Known rows, with every step that occurs
temet, lidomab:   1  -1   5  -2   1 -12   3 -11   8  -1   5   6  11 -20  15 -13 -15 -21   0  -7   7  -7  -3  -2   4   2   0   7  -5 -11  -2  -3   6   5   6  -1 -17   5   5  10   5   3  -4  -3   3   5 -39  12   2
lidomab, guzoz, dalor, fone, denufo, dulibam, mefo:   5  -4  -3 -24  48  25 -18  10  -1   3   8  10  12 -19 -15  11   2   9   6 -16 -12  26 -12  17 -48  -5   9 -15  33  19   0   7 -24  -2 -11   1   2  13  -6  -7   8 -25  32  -4  19 -15  42   9   8
fone, dalor, guzoz, lidomab:   9   6   4   4  -6  11 -14  20   5   5  -2  12  45 -19   7  -3   6   2 -17   7  -6  18 -11 -31  -8   7  23   8  15   3  -6 -10 -30   9  10   0   1 -22 -17   9   8  -9 -20   7  22  -3 -10  23  -7
temet, lidomab, guzoz, dalor, fone:   8  -3   6 -18   4  -3 -25   3   7   4   5  14  11 -21  -4 -19 -29 -11  -5 -13   8   7 -18  10 -20   0  -1  -2  14 -11  -3   4 -18  -2  -5   3  -4  -8   0  19  19 -13  10  -5  17  -4 -13  26  13
vosis, denufo:   4  -3   5  -9  13  12  18  15   1  -2   5   6 -35  -5  -6   1   6  -6  19  -4  12  15   6 -34  14   0   6   1 -21   5  -4  -5  -4   3   5  -3   1  12   8  -5  -4  -9   6  -5  -2  -9  12   6   3
guzoz, dalor, fone:  13   1   8 -10  23  11  -8   0   2   5   2   6  -4 -12   5  14  -9  15   7 -12  10  10 -13  20 -18   1 -16 -10  31  -2  -4   4 -11 -16  -4  -1  -6  10 -13   0   5  -7  12   1  10   0   8   7  14
guzoz, lidomab, temet:   4   1   8 -13   3   0 -12   8   1   9  -9   3  18 -29  -4 -34 -22 -11  10   0  11 -16  -5 -33  -1   6  11   6   4 -28  -2   0  -2 -16   9  -5 -18  22  12  14   3 -11 -20  -3  -7 -39   7  22  -3
fone, dalor, guzoz, lidomab, gemuz:  16   8   0   7 -12   2 -19  24   3   5  -4  13  58  -7  24 -20  -3  12 -16  12 -15  16  -4 -63 -18  10  30   5  32  -9  -7 -12 -39  13  17   1  -2  -8 -21  17   7 -14 -20  -1  28   4 -18  28  -8
mefo, dulibam, denufo, fone, dalor, guzoz:   4   1  -4  -8  53  37 -19  23  22  -1  13  14  17 -43  -7  -6   7   0  16 -12   5  15 -11 -27  15   1   8  -5 -11  36   2  -7 -54  10   3   4  -1 -18 -28  -1 -18  -3  16   4   9 -31  -2  11   0
dalor, fone, denufo, dulibam:  -4  -6   2 -22  30  30   2  -5   3   1  15  10 -22 -22  32 -22   6  10  -3  -7  13  12  -5  10   0  -8 -25  -8  38  32  -7   3 -16  -3 -11  -8 -26  36  -1 -20 -28 -20  32   1  -6 -16  19  -3   4
lidomab, guzoz:  -4  -5  -7  -9 -21  -2 -22  12  -2   1  -2   2   1   5 -23 -11  -6  -2 -15   2  -9   6  -5  -2 -12   0  16  -1   2   0   2   2 -17   9  -8   6  19 -21   5   9  12  -7   7  -1   4 -12  20  10  -2
mefo, dulibam:  -9  -1  -4  -1  19   6  -8  -2   9   3   9   0   8   0 -24 -24   5   8  14  -9   6  -6   0  -8  28  -1  13   3  -5   5  -4   2   5  -8  -3   2 -11  -5 -19  11  -5  -1  19  -7   1 -13   4 -12  -4
dalor, guzoz:   1   4  -1  -5 -29   5  -9  17   1   5  -2   6  14  -3  -1   6  12  -2 -19   6 -12   5 -15  22   0   8  17   9 -11  11  -6   2 -14  14 -13   2   6  -6  -3   1   6  13  -2   3   6  -9  -2   3  -2
gemuz, lidomab, guzoz, dalor, fone:   9   1   1 -15 -11   9 -19  10   3  11   1   7   9 -21 -28 -14 -28  -6 -20 -14  -5   8 -16  -6 -23  -3 -15 -14  37   4 -12   1 -50  -3 -15   5   6 -10 -13  12  16 -28  11   0  11  -9  -7  37   9
gemuz, lidomab, guzoz, dalor, fone, denufo:  -1   0   0 -26   7  19 -13  16   8   8   5  10  -3 -25 -14 -19 -13  -3 -14 -18  -3  18 -19  -6 -21  -9 -14 -15  49  18 -11   0 -59   3 -16  -1   2  -2 -13   3   9 -32  23   0   7 -16   8  31   9
tafot, denufo, fone, dalor:  14   1   0  -9  46  20   8   3  18  -9  10  23 -11 -22  50 -17   2   7  14   5   3  37  -3 -39   8   0 -16 -13   4  13   8  -4 -55  -5  21   0   2  -3  -5 -14 -11 -21 -14   8  -1 -28   5   5   0
fone, dalor, guzoz:   8   5   0  10  -3   5 -10  15   3   1   2   9  28 -10   6   7  19   7 -14  10 -17  21 -19   0 -12   3  23   5   4  15   0  -7 -38   8   1   1  15 -28 -18   3   3   2 -11  11  18  -3 -10   0  -2
denufo, nuvi:  -6   2  -2  -1  17   8 -13 -23   1  -2   6  -1  18  -8  -1  -2 -16  13 -17  -3  -6  -5   2  21  -8  12  14   6   6   8   5   7  -9  -6  -7   1  10  10  -2   9   1  11 -11  -1  -6   1   2 -13  -5
temet, lidomab, guzoz, dalor, fone, denufo:  -1  -6   5 -29  24   7 -16   7  11   2   8  17   1 -26  10 -18 -15  -8   1 -17   9  13 -19   8 -14  -5  -2  -5  27   0  -2   2 -32   4  -6  -1 -10  -1   2   8  13 -19  19  -3  14 -13   0  20  13
guzoz, dalor:   5   2   5  -5  12  10   8  -4   3   3  -2   0  15  -2 -14  10 -12   8  13 -12   6   4  -6   0 -22  -2   7  -7   7  -9   1   5  -5  -7   6   1   5 -10 -17   5  14  -2   4  -1  11   7  -1  -2   8
nuvi, denufo, fone:  12   4   2 -18  43  20  -8  13  19  -3  10  18 -26 -30  41   3  -9   9  38  -8  18   7   0 -41   6  -1 -18 -13 -10  24   3  -2 -26  -2   8   0  -2  13   8 -17 -10 -17 -11   4 -12 -24  14  13   3
fone, denufo: -13  -4  -1 -16  27  15  12   6   6  -3   5   5 -11  -7  19 -11  21   6   5  -5   3  12  -3  -8   6  -8  -2  -2  12  17   2  -2 -18   9  -2  -6  -7  13   0 -12  -9  -8  10   1  -3 -12  21  -9   0
denufo, fone, dalor:  12   5   2  15  27   8 -13   7   7  -6   7  14   1 -15  42   5 -10  13  -4   1   9  12  -7 -47   2  -5 -11  -8  27  22   8 -10 -42  -5  13   2   4 -13  -7  -4 -16 -12 -12   4   7  -8 -15  17   6
gemuz, lidomab, guzoz, dalor, fone, denufo, dulibam:  -4  -3   1 -28  -6  31  -4   4   6  10  10  10  10 -30 -16 -34 -30  -4 -15 -20   4  14 -16 -21 -30 -10 -12 -19  50  26 -14   6 -54   1 -16  -2  -6   8 -18   0  -2 -39  33   2   5 -17  -4  24   6
nuvi, denufo:   6   1   0 -20  35  15   0   6  13  -3   7   9 -13 -24  10   1   9   5  45  -7   6   6   4 -17  -7  -1  -4 -10 -21   7  -2   2  -8   2   3  -1   3   9   6 -10   1 -11 -13   6  -7  -8  16  -1  -2
gemuz, lidomab:  -1   6   1   1 -21   1   5  -3   5   5   2  -1   5 -14  -8 -12 -16 -15 -13  -7  -1  -6  -2 -22  -4   0 -15  -7  19   8 -12  -4 -25   2  -3  -1  -5   8  -9   3   0 -16   2   1  -5   4 -35  22  -2
tafot, denufo, vosis:  10   4   3 -22  12  29  21 -20  20  -9   9   3   0   5  37 -26  27 -20  13  -1  -8  29  14  15  18   0 -13  -6 -11  12   2  13 -23  -6   4   0   0  15  18 -14  -1  -5   0  -2   9 -27  13  -7  -3
mefo, dulibam, denufo, fone:   1  -3  -4 -18  62  30 -12  14  21  -2  12   6  -7 -32 -12 -16  -6  -4  30 -18  17   2   3 -25  24  -1  -9 -10 -12  31   5  -2 -28   0   6   3 -13   3 -17  -5 -20  -7  23  -5  -4 -29   7   7   0
denufo, dulibam:  -6  -2   1  -4 -16  16  10 -15  -1   4   7  -3  15  -6  -8 -26 -19  -6  -5  -6   9  -4   4 -18 -12  -2   7  -3   4   8  -3   9  11  -1   2  -2 -10  10  -8  -2 -14  -9  11   0  -3   1 -10  -7  -4

Rows
  26    8    8   -1   22   18  -11   41   10   -2    4   26    5  -19   51  -18  -19   11   -1    5   10   28    0 -107   10    9   17    0   24   11   -7  -18  -54   11   24    0   -7   12   -8    6  -13  -28   -8  -11   16  -18  -10   44    1 -> vosis, denufo, fone, dalor, guzoz, lidomab, gemuz
 -4  -4   0 -21  55  23 -20  -8   5  -4  15  12 -21 -25  36  -1   9  20  -8  -7   0  14  -7  31  10   3 -15  -1  42  34   0   5 -34  -8 -19  -5  -9  36   3  -9 -15  -5  13   1  -8 -15  29  -6   2 -> dalor, fone, denufo, nuvi
 11  -3  -1 -16  47  29  -4  15  14  -5   4   9 -20 -37  16   9 -13 -13  18  -9  14   9   4 -21   0  -1 -21 -12  -7  30   9  -8 -35   9   8   0  -1   4   4 -18 -15  -9   4   2  -7 -20   3  19   6 -> dulibam, denufo, fone
 12   6   1  -8 -35   3 -20  27   0   9  -9  10  42  -3  20 -28 -12   5 -18  10  -9   3  -2 -35  -5  17  27   9  22 -15 -10  -5 -13  14   8   2 -13  17 -10  16   9  -6  -6  -9  17  -8  -7  30  -9 -> dalor, guzoz, lidomab, gemuz
  9   1   6 -22  41  26  -7  -7  11  -5  12   4 -19  -4  58  -8  31   0  -1  -5   2  20   1  33  25 -11 -30  -7  42  41  -1   3 -33  -5 -15  -6 -16  25  18 -21 -19  -9  28  -3  10 -20  25   7   7 -> dalor, fone, denufo, vosis
 13   1   3 -20  29  34   6  -8  15  -8   5  -8   6 -12  12   3  14 -34  17 -11  -5   9  16  15  -1  -5 -12  -9 -15  33   8   4 -25   7  -2   0   7  -1  18 -17  -6  -1  17  -1  16 -11   6   8   4 -> dulibam, denufo, vosis
 -5  -6  -6 -18  44  26  -2   5  16   0   9  -1   2 -26 -39 -20  11  -9  31 -17   6   1   6 -10  14   0   4  -6 -21  15   0  -1 -13   3   1   0  -9  -3 -18   1  -9  -5  25  -1   2 -17  12  -5  -3 -> mefo, dulibam, denufo
-17  -3  -3 -18  44  19  -1 -15   8  -5  11   4   3 -16  20  -7   7  16 -11  -9  -5  10   0  20   4   2  10   2  20  26   5   4 -21   1  -9  -4   1  23  -3  -5  -7   3   3  -1  -9  -9  21 -20  -6 -> fone, denufo, nuvi
  8  -4   1 -15   7  10 -27  13  -2   6  -1   9   4  -6 -21  -5 -14  12  -6  -7  -1  18 -17  15 -29  -1   2  -9  23  -5  -1   8 -28  -7 -12   5  14 -16  -6   9  15 -13  11   1  15  -9  29  18  13 -> lidomab, guzoz, dalor, fone
 -3  -5   0  -8 -14 -13 -21   0   5   0   3   8  14 -12  -2 -21 -21 -23 -11  -4  -2  -1  -8  -5  -3   1  11   7  -9 -11   0   0  -8  11  -4   4   1 -18  14  19  15  -4   1  -4  10  -3 -20  21   1 -> temet, lidomab, guzoz
 12   1   7  -7  29  15   8  20   7  -4   7  15 -40 -14  29   4 -15   0  15  -6  22  17   0 -50  27  -1  -9  -2  -5  24  -1  -8 -23  -1   9  -1  -5  13   8 -11 -18 -15   7  -8  -8 -26   6  18   9 -> vosis, denufo, fone
 16   9  10   2  13  11 -30  27   9   6  -1  20  27 -42  41 -14 -20   4  -8   8   8   7 -29 -50   4   7  10   3  22  14   3 -11 -54  -7  12  -1  -3  -8   2  11  -8 -11 -26   1   7 -46  -5  36   0 -> denufo, fone, dalor, guzoz, lidomab, temet
  4  -1  -1 -20  48  37  -4  -9  24  -3  13  -7  13 -13 -17 -20  21 -21  31 -19   0   3  15   3  25  -4   3  -6 -18  29   2   8 -19   0  -1   2  -4   3  -3  -4 -13   2  32  -7  13 -20   7   1  -3 -> mefo, dulibam, denufo, vosis
 11   5   1  -5  -4   0 -10  10  -1   5  -7   4  30   0  23 -42 -27   7   3   4   4  -4  17 -70  -5  10  13  -1  33 -25  -7  -7   2   3  21   1 -21  29  -7  17   3 -20  -6 -14  12   3 -11  31  -7 -> guzoz, lidomab, gemuz
  0  -4  -1 -13  -7   6 -15  11   1   5  -5   4  18   4 -35  -2 -17   5  -3  -7  -4  10 -11  -2 -29  -1  21  -6   3 -12   4   7 -17   1  -4   6  21 -28  -9  14  21 -11   8  -1  15  -6  20   7   6 -> lidomab, guzoz, dalor
  0  -5   2 -20  41  17  -8   8   4  -2   9  13 -31 -17  35  -8  20  13   2  -4   7  16  -8  15  10  -7 -28  -5  38  23  -4  -3 -26  -3 -11  -7 -17  30   6 -17 -16 -13  20   2  -3 -16  29   3   6 -> dalor, fone, denufo
 10   3  -5 -14  51  22   2  -3   8  -3  14   7  10 -34  -3  18   5  -5  51 -12  -8  10  10 -27 -36   0   9 -15 -23  17   0   5  13  -2   7  -1  -5  36   4 -15  -1 -21   3   2  -4  -4  15  -3  -7 -> nuvi, denufo, dulibam, mefo
  1  -1   1 -25  18  32  11  -9  11   1  14   7   0 -27  -1 -29  -8  -1  38  -9  13   4   8 -31 -20  -3   1 -12 -23  14  -3   9   4   0   6  -2  -3  18  -5 -11 -11 -19   6   6 -11  -9   6  -9  -5 -> nuvi, denufo, dulibam
 19   7   2  -9  41  25 -20  26  20  -3  11  26   1 -36  43  16   5  15  27   0   0  25 -15 -41  -5   1   1  -9  -5  30   2  -9 -56   5   7   2   9 -10  -8 -12  -8 -16 -22  11   2 -25   2  13   1 -> nuvi, denufo, fone, dalor, guzoz
 15   5  -2 -13  24  27   3  15  19  -5   9  27   1 -24  47  -9  14   7  -3   7  -4  41 -17 -24   7   7  -4  -8   2  18   3  -3 -63   4   9   2   1  -6 -11 -12  -7 -12 -18  10   3 -40   5   6  -2 -> tafot, denufo, fone, dalor, guzoz
 -4   0  -1 -27  18  24 -22   0   9   6   9  11  10 -31 -14 -20 -27   8 -26 -20  -8  15 -16   8 -22   0  -3 -12  50  25  -9   6 -66  -2 -21   0   7   9 -16   8  10 -25  14   0   3 -17   7  23   6 -> gemuz, lidomab, guzoz, dalor, fone, denufo, nuvi
 11   3  11 -23  45  33  -1  -9  14   0  10   5   2  -6  39  -2  18   7  12 -17   7  22  -4  30  -3 -10 -20 -13  46  28   0   8 -35 -11  -9  -5  -9  17   0 -15  -4 -12  25  -4  19 -13  24   5  16 -> guzoz, dalor, fone, denufo, vosis
 -9  -5  -8 -20  57  29 -12 -10  16  -2  15  -2  10 -33 -37 -18  -6  -1  21 -21   0  -4   9   8  13   9  17  -1 -20  20   5   7 -16  -3  -5   2  -2  13 -20   8  -8   4  14  -2  -3 -15  11 -15  -7 -> mefo, dulibam, denufo, nuvi
 23  11   4   6   6   8 -30  30   6   2   0  22  44 -16  56 -17 -22  17 -17  10   0  15  -9 -77  -2   7  15  -1  44  10  -1 -16 -54   8  20   2  -9   1 -18   8  -8 -17 -15  -6  20 -13 -20  41  -2 -> denufo, fone, dalor, guzoz, lidomab, gemuz
  5  -1  -3 -13  61  25  -6  -1  -1  -3  15  10 -13 -28  21  11  20   9  12  -8  -5  17  -4  12 -16  -6 -16 -11  39  37  -4   1  -9  -4  -9  -7 -26  52   5 -23 -18 -18  32  -2   1 -10  27   3   3 -> dalor, fone, denufo, dulibam, mefo
  5   4   3  -4 -12  -4  -4  -2   3   7  -3   1   8 -32 -13 -40 -21 -20  -2  -6  -7 -19 -16 -21  -5  -2  -5  -3   6  -7  -6  -1 -29 -15  -7  -4  -9  16  11  13  -1 -12  -6  -1 -16 -31 -19  21   0 -> gemuz, lidomab, temet
  3   5   3 -11 -34  10  -9  23   5  12  -7   8  34 -13   0  -1  -4  -8 -17   4   2   4  -9  -6   4  15  18  12   4  -4 -12  -2 -10  12   2   1  -8   3 -12  10  10   2 -17  -1  10 -15  -4  23  -8 -> dalor, guzoz, lidomab
 13   7   2  12   8   9 -22  21   9  -1   5  19  19 -18  43  12  -4  13 -19   6  -2  19 -22 -34   2   1   3   0  17  32   3 -10 -52   7   4   3   8 -21 -13  -4 -11  -3 -12   4  12 -18 -14  16   4 -> denufo, fone, dalor, guzoz
  0  -6   1 -30  24  21 -21  18   4   4   4  12  -8 -11  -9  -7   3  16  -4 -11   1  24 -18  14 -24  -6  -3 -11  34  13   0   4 -43   1 -14   1   4  -9  -5   0   9 -20  28   1  13 -20  43  10  12 -> lidomab, guzoz, dalor, fone, denufo
 22   6  14  -7  23  21 -11  38   9   3   2  24  -6 -45  32 -15 -16  -3  13   0  18  22 -18 -78  11   6  14   5  -4  10  -3 -14 -50  -8  15  -4  -2   5  10   5 -12 -20 -16  -3   3 -52   9  39   5 -> vosis, denufo, fone, dalor, guzoz, lidomab, temet
  0  -1   4 -23  56  28 -13 -10   8   1  10   9  -1 -25  21   5  -4  28   2 -17   8  14 -10  33 -15   2  -7  -9  43  21   1   8 -33 -15 -15  -4  -4  25 -14  -3   1  -7  14  -1   3  -6  24  -8  10 -> guzoz, dalor, fone, denufo, nuvi
